Every row comes from one small tree of marks. Brackets hold a mark, then the marks that hang from it, in alphabetical order. Every link used is in the known rows. Which tree was each row made from?
Known rows
{bamod {botid leta}}: [-11.6  11.0   2.4 -10.6  20.5 -13.6  15.7  -7.9 -39.8  -9.0 -19.0  -0.8
  13.5   0.2  11.4 -25.2  -8.7  10.2   3.8  -0.3  16.9   0.4  24.3  -1.5]
{lobiviv {bamod botid} leta sinem}: [-21.9  24.2 -36.3 -63.8   9.0 -19.9  -5.5 -17.9 -19.3 -28.1 -55.8 -23.2
   8.7 -54.5  11.7 -54.6 -26.5  25.1  12.7 -20.5   9.8  20.5  11.0 -42.1]
{nuto {kuzi {sinem botid lobiviv}}}: [ -6.1 -42.9 -16.4 -25.0  -4.4 -11.8  36.7   8.9   2.9  -2.0 -23.9  24.7
  24.4   8.8   8.5  -9.9   9.0 -52.4   1.5 -12.6  19.1  20.4   7.2  -0.8]
{botid leta sinem}: [-31.1  22.5  -5.0 -23.0  -4.0 -16.7  13.4 -13.8 -47.8   8.5  -2.4  20.4
  27.7  15.9  12.3   9.4 -10.5  -7.2   2.7 -18.1   9.5   8.4  40.6 -10.8]
{leta lobiviv}: [-21.1 -18.1  -6.1 -23.4  17.3  -4.1  24.0  -6.7  -4.1  -8.0 -16.6  31.8
  11.9  -2.6 -11.2 -31.3  13.3  18.4   3.6  -4.4 -12.1 -15.1  32.5   8.7]
{leta {botid nuto} {lobiviv bamod {sinem kuzi}}}: [-19.8  11.1 -44.3 -35.7  21.5 -17.4  57.0 -19.5 -15.9   5.6 -24.5  21.8
  26.1  18.8  21.0 -23.1  15.5  53.0  27.8 -48.9 -27.0 -38.6  36.6   9.4]
{sinem {lobiviv bamod}}: [-18.1  -5.8 -13.5 -43.1   1.1 -16.4  22.0 -10.4  -7.5  -3.3 -24.8  18.8
  27.5  -2.8   0.0 -28.4  19.6   1.3  -4.9 -15.3  16.8  11.3  -3.2 -22.8]
{sinem {botid leta} {kuzi bamod}}: [-16.7   2.1 -18.4 -19.3  -9.2 -17.1  71.0  -5.6 -24.3   7.2 -16.9   2.7
  29.5  49.3  30.9  11.8   8.6 -12.4  11.9 -39.3  12.7  -2.8   9.1  10.5]
{kuzi sinem}: [-21.4 -23.8 -11.9  -9.1   9.0 -20.2  10.1   0.9  -1.7 -27.8 -12.8  18.8
  21.4 -18.4  -9.6 -23.3  11.4 -40.6  -0.8  -5.7   8.3   8.6  15.1  -3.3]
{botid nuto}: [-28.7   4.3  -5.2 -20.4  17.4 -18.9   6.4 -10.4 -26.9   0.9 -12.9   4.4
  14.1  22.7   9.0 -10.3  18.0  -0.1   5.9  -5.6  -5.2  -5.7  16.9  -8.8]
{leta {botid {sinem {kuzi nuto}}}}: [-18.6  -3.4 -31.4  -5.5  -2.8 -16.7  55.9 -21.3  -9.4   4.9  13.2  32.8
  44.9  26.2  -0.8  -8.9  -7.5 -23.8  14.1 -35.9   5.9 -17.4  47.7  15.9]
{nuto {kuzi {leta botid} {sinem {lobiviv bamod}}}}: [-22.3 -30.0 -21.7 -25.9  -8.7 -32.0  46.1  -4.6  12.2 -23.7  -7.0  62.7
  42.8 -27.4  -5.6 -23.8  14.6 -40.1  11.9 -30.4  25.1  19.4  16.9  10.8]
{sinem botid kuzi {lobiviv bamod leta}}: [ -3.7  -2.0 -58.3 -69.8  -8.5 -10.0  51.8 -13.5   4.1  10.2 -45.8 -23.7
  34.1  35.4  32.4 -10.2   8.5   9.2  14.3 -30.6  26.2  -1.4 -12.7  -8.4]
{sinem botid {kuzi leta nuto}}: [-12.3 -28.9 -50.2 -13.7 -22.4 -35.6  39.1 -19.9  12.9   2.1 -10.1  20.4
  38.7  46.9   8.0 -14.0   3.1 -56.1  18.2 -33.3  35.7 -21.6   6.7  28.0]
{lobiviv {leta {botid {nuto kuzi}}}}: [-28.0  13.0 -16.6 -39.5  21.9  -9.1  32.6  -7.0  -9.4 -11.9 -14.8  10.1
  18.4  -0.1  12.3 -12.7   7.7  22.5  23.2  -7.3  -8.5   5.6  40.2  -1.4]
{bamod {botid {sinem kuzi lobiviv}}}: [ -2.7  -1.4 -16.3 -20.6  -3.4  -9.0  41.1 -16.3 -35.0  14.7  -8.1  -6.0
  26.9  21.2  16.1 -20.8 -25.1 -12.2   2.5 -20.8  24.1  -5.2  17.2  -4.9]
{sinem {kuzi {bamod botid}}}: [-14.2  -8.4   1.6  -8.0   2.1 -11.8  53.4  -9.1 -16.1 -13.2  -6.6  -3.0
  21.8  -0.2   8.4 -28.9  -7.1  -8.3   1.3 -24.8   8.8  -0.6   8.2  -0.9]
{botid bamod {nuto kuzi}}: [-39.2  -0.2   8.0 -36.5  12.8 -16.8  -1.6  -2.9 -24.4   9.7 -17.9  29.8
  30.6   6.8  17.3   6.6   1.8  10.4  -1.1 -21.7 -18.4   7.2  27.1 -19.8]
{lobiviv bamod leta}: [-31.0  11.4 -25.5 -60.9   9.7 -13.2  -0.5 -14.8   0.7 -24.1 -38.4  -5.6
  21.9 -33.0   1.8 -30.1   2.5  21.3   2.5 -10.1   3.9  16.9   9.7 -27.4]
{kuzi nuto}: [-23.0 -16.8 -10.4  -3.7  -0.1 -26.5   5.5 -11.6   3.3 -15.4  -5.4  32.4
  28.1  -0.7 -16.1 -30.7   9.9 -28.7   3.1 -11.8  14.9  -3.6  21.3  -1.0]
{lobiviv sinem}: [-21.6  -1.6 -15.9 -34.6   2.3 -13.4   5.3  -6.7 -14.6 -12.1 -21.1   7.2
   7.4 -13.8   0.4 -37.7  -3.3 -19.0   3.0 -10.7   1.2  13.8  19.5 -30.8]
{leta {lobiviv {sinem botid}}}: [-16.3 -13.4 -35.1 -39.7   5.7 -11.0  33.0  -8.2 -13.7  -0.2 -40.3  21.9
   2.1  10.2   5.3 -32.9   0.3   5.2  15.0 -21.7 -11.3 -10.4  28.6  -1.7]
{sinem kuzi}: [ -7.8 -19.0 -13.9 -21.8   7.5   1.7  27.9  -6.5   3.2   2.3  -4.3  -8.4
  24.9  22.8   8.0 -18.6   7.3 -13.1  -3.1  -8.5   6.1  -6.8  12.5  -1.9]
{kuzi bamod {leta lobiviv} {sinem botid}}: [-42.5 -27.3 -28.0 -10.3 -22.4 -53.6  64.0  -9.5  -4.8 -38.2 -22.0  69.1
  24.2 -13.8  -8.5 -19.4  14.3 -42.5  23.7 -48.0  10.9  -2.9  14.3  35.0]

Which tree is each row?
[-30.8  -8.9 -34.0  -2.3 -10.6 -50.7  16.9  -3.5 -13.6 -17.1 -28.2  51.0
  49.1  13.5  10.3   9.1   4.2 -36.7  16.3 -44.0  21.1  -7.5  23.3  14.8]
{kuzi nuto {sinem {botid bamod leta}}}
[-12.9   0.4 -40.3 -59.3  -5.4 -14.6  40.9  -5.9  -8.7  -1.4 -41.2  -1.3
  15.7  26.1  16.5 -16.7  10.2  -3.9  17.2  -9.3  25.4  10.4   2.6  -8.6]
{sinem botid {lobiviv leta}}
[-29.2   2.1 -26.8 -25.1 -20.4 -31.3  66.5 -15.3  -7.8 -22.1   1.9  34.1
  26.6  -6.7   6.5 -31.8   0.3 -27.5  23.9 -49.7   9.6   4.8  21.2  -2.2]
{lobiviv {sinem {kuzi bamod {leta botid}}}}
[-46.5  28.0 -19.4 -30.3  11.6 -29.3  37.7 -21.2 -47.4  10.2  -8.8  46.5
  39.1  18.5  12.0  13.7  -7.0  13.9  14.1 -39.7 -20.4 -10.9  54.1  -7.3]
{leta {botid bamod nuto sinem}}
[-28.7  18.3 -32.4 -49.9  -4.3 -25.3  17.0  -4.8 -38.1   5.1 -43.7  19.2
  21.4  16.8  28.0  -1.5 -10.8  -2.9  12.4 -35.7   2.4   9.4  25.4 -24.8]
{lobiviv {sinem {botid bamod leta}}}
[-17.7  24.3 -20.2 -38.1  10.3 -23.5   2.3 -14.7 -40.5 -11.0 -41.9  -5.2
  15.4 -26.7  18.0 -38.3 -17.6  17.4   5.7 -26.1  12.2  11.1  14.6 -31.7]
{lobiviv {bamod {botid leta}} sinem}
[-10.6   5.7 -55.5 -34.0 -13.4 -30.0  25.0 -17.7 -12.2   9.2 -38.1   0.4
  38.8  30.6  31.5 -10.6  -2.7 -11.5  17.2 -54.4  20.0  -9.5   8.3  -9.0]
{lobiviv bamod {sinem {botid leta} {kuzi nuto}}}
[-23.0  -8.5 -13.4 -26.6  -4.4 -11.7  52.0  -7.6  -7.5 -10.4 -13.2  25.8
  16.1  -6.1   5.9 -34.1   3.9  14.7  15.0 -40.6 -14.7 -10.9  25.4  -1.1]
{leta {lobiviv {sinem {kuzi bamod}}}}
[-31.4   4.4 -30.3 -16.8  -6.2 -23.8  49.4 -21.0 -13.9   5.0   4.5  52.1
  57.5  18.7   2.9   2.7 -15.9  -7.8  11.2 -51.3  -2.8 -18.0  52.3   7.2]
{leta {botid bamod {sinem {kuzi nuto}}}}
[-19.2  -3.5 -31.2 -28.5   2.8 -24.3  48.4   0.8   1.7 -34.5 -16.6  27.4
  29.3 -17.6  -0.2 -25.2  18.1 -12.6  23.2 -15.5  20.6   8.8  20.0   4.2]
{kuzi {sinem {lobiviv {leta botid}}}}
[-39.4  16.6 -13.9 -27.6  24.2 -25.2  36.6 -11.5 -29.3  -1.4 -14.3  41.0
  31.6  15.5   8.4  -0.6  14.1  24.4  13.6 -27.7 -19.2 -13.8  39.3  -1.7]
{leta {botid bamod nuto}}
[-25.1   7.0 -50.5 -39.8 -27.4 -33.3  47.8 -13.2   0.7 -19.1 -32.0  -0.9
  26.3   5.7  21.4 -24.6 -11.7 -20.6  31.7 -54.2  16.4   6.2   9.9 -10.8]
{lobiviv leta {sinem botid {kuzi bamod nuto}}}
[-32.0  17.1  -7.0 -21.8   1.0 -14.0  25.0 -14.5 -44.3   9.0  -5.7  39.9
  26.4  15.9   9.7   4.2  -5.9  22.0  10.0 -23.7  -5.4 -11.6  52.7   9.0]
{botid {leta lobiviv} sinem}
[-20.9  -7.6 -16.9 -21.3  16.1 -24.7  48.2  -4.0 -11.8  -5.1 -13.9  39.0
  36.6   3.7  10.7  -8.5  25.4  -3.0  14.3 -29.6  -0.4   3.9  21.5   3.4]
{leta {botid {nuto {kuzi {sinem {lobiviv bamod}}}}}}
[-46.0  26.7  -6.9 -35.7  -2.2 -21.2  18.6 -14.0 -50.6  10.7 -15.2  59.8
  40.1   7.5  14.7  18.4 -15.7  39.0   8.1 -40.9 -14.6 -11.1  58.2  -1.7]
{botid bamod {leta lobiviv} sinem}
[-20.5  -3.3 -28.9 -32.6 -31.3 -22.5  40.0 -21.9 -18.7  13.5   9.7  24.1
  41.2  30.3  12.1  -5.1  -6.2 -36.7  10.3 -33.0  32.7  -1.8  14.3   1.5]
{botid {sinem {kuzi leta} lobiviv}}
[-13.6  -0.5 -25.8  -5.1 -32.2 -37.7  82.8  -7.8 -16.3   9.2  -8.0  30.7
  48.9  64.0  28.9   7.5  20.2 -22.0  24.6 -56.3  39.6 -11.8   1.8  20.6]
{sinem {botid leta} {kuzi bamod nuto} lobiviv}
[-27.8  17.8 -48.5 -79.0   2.3 -22.0   4.5 -13.2 -18.5   0.9 -61.7 -18.5
  12.7  -6.8  34.1 -15.9  -9.3  13.1  20.8 -33.4  -3.7  22.0   8.8 -37.6]
{lobiviv bamod leta {sinem {botid {nuto kuzi}}}}
[-19.0  -1.7 -45.5 -57.7   0.8 -20.6  12.5 -14.5 -15.7  -1.0 -54.3  -1.4
  13.0  -2.3  11.3 -29.3  -4.8 -15.3   1.6 -29.3   1.6  14.4   5.2 -34.0]
{lobiviv bamod {sinem botid}}
[-39.8  20.4 -26.9 -37.0  20.6 -27.5  44.0 -11.5 -31.9  -1.8 -26.1  58.8
  22.5   3.8  11.7 -15.1   7.5  54.3  29.6 -46.4 -35.8 -27.9  56.0   2.9]
{leta {botid bamod nuto} {lobiviv sinem}}
[-33.2   0.6   7.9 -13.3  16.3 -18.0  60.4  -6.1 -21.8  -6.8   0.9  40.9
  22.6   6.1   4.5  -8.6  16.5   0.6  13.6 -25.7 -16.8   7.2  37.4   2.8]
{leta {botid {nuto {kuzi bamod}}}}
[-28.9  -0.5 -42.6 -58.0  -7.9 -35.5   8.6 -18.6 -21.2   7.6 -45.0  13.3
  18.3   6.1  25.0 -15.6  -3.5 -23.1  14.4 -40.5   5.8  14.2   5.0 -23.8]
{lobiviv bamod {sinem {botid {nuto {kuzi leta}}}}}
[-33.0   5.3 -26.7 -42.7  10.7 -27.5  18.9 -11.0 -33.8  14.5 -40.3  15.0
  24.1  40.5  23.7  11.7   5.4   1.7   7.9 -26.1  -9.2  -9.4  16.7  -9.5]
{sinem {botid bamod nuto}}
[-36.4  10.1 -36.4 -32.9 -11.0 -33.4  27.6 -33.5 -30.7  18.0  -5.1  24.1
  39.5  29.9  22.2   5.5  -2.2   9.1  17.4 -48.7  -1.8 -29.3  26.6  13.5]
{botid nuto {sinem {kuzi {leta {lobiviv bamod}}}}}
[-36.6 -12.6 -20.0  16.4 -18.1 -56.3  59.1  -4.6 -13.2 -31.3 -19.0  68.9
  39.8   3.8   0.1  -5.2  18.1 -29.1  27.3 -56.6  14.0 -11.9  25.5  35.9]
{kuzi bamod nuto {sinem {botid {leta lobiviv}}}}
[-20.6  14.0 -23.2 -53.2  18.1 -15.6   1.5 -17.2 -13.1 -26.5 -47.6 -19.7
  16.3 -41.9   4.6 -44.3 -15.9  28.7   4.4  -7.5  11.5  13.8   9.9 -23.7]
{lobiviv {bamod botid} leta}
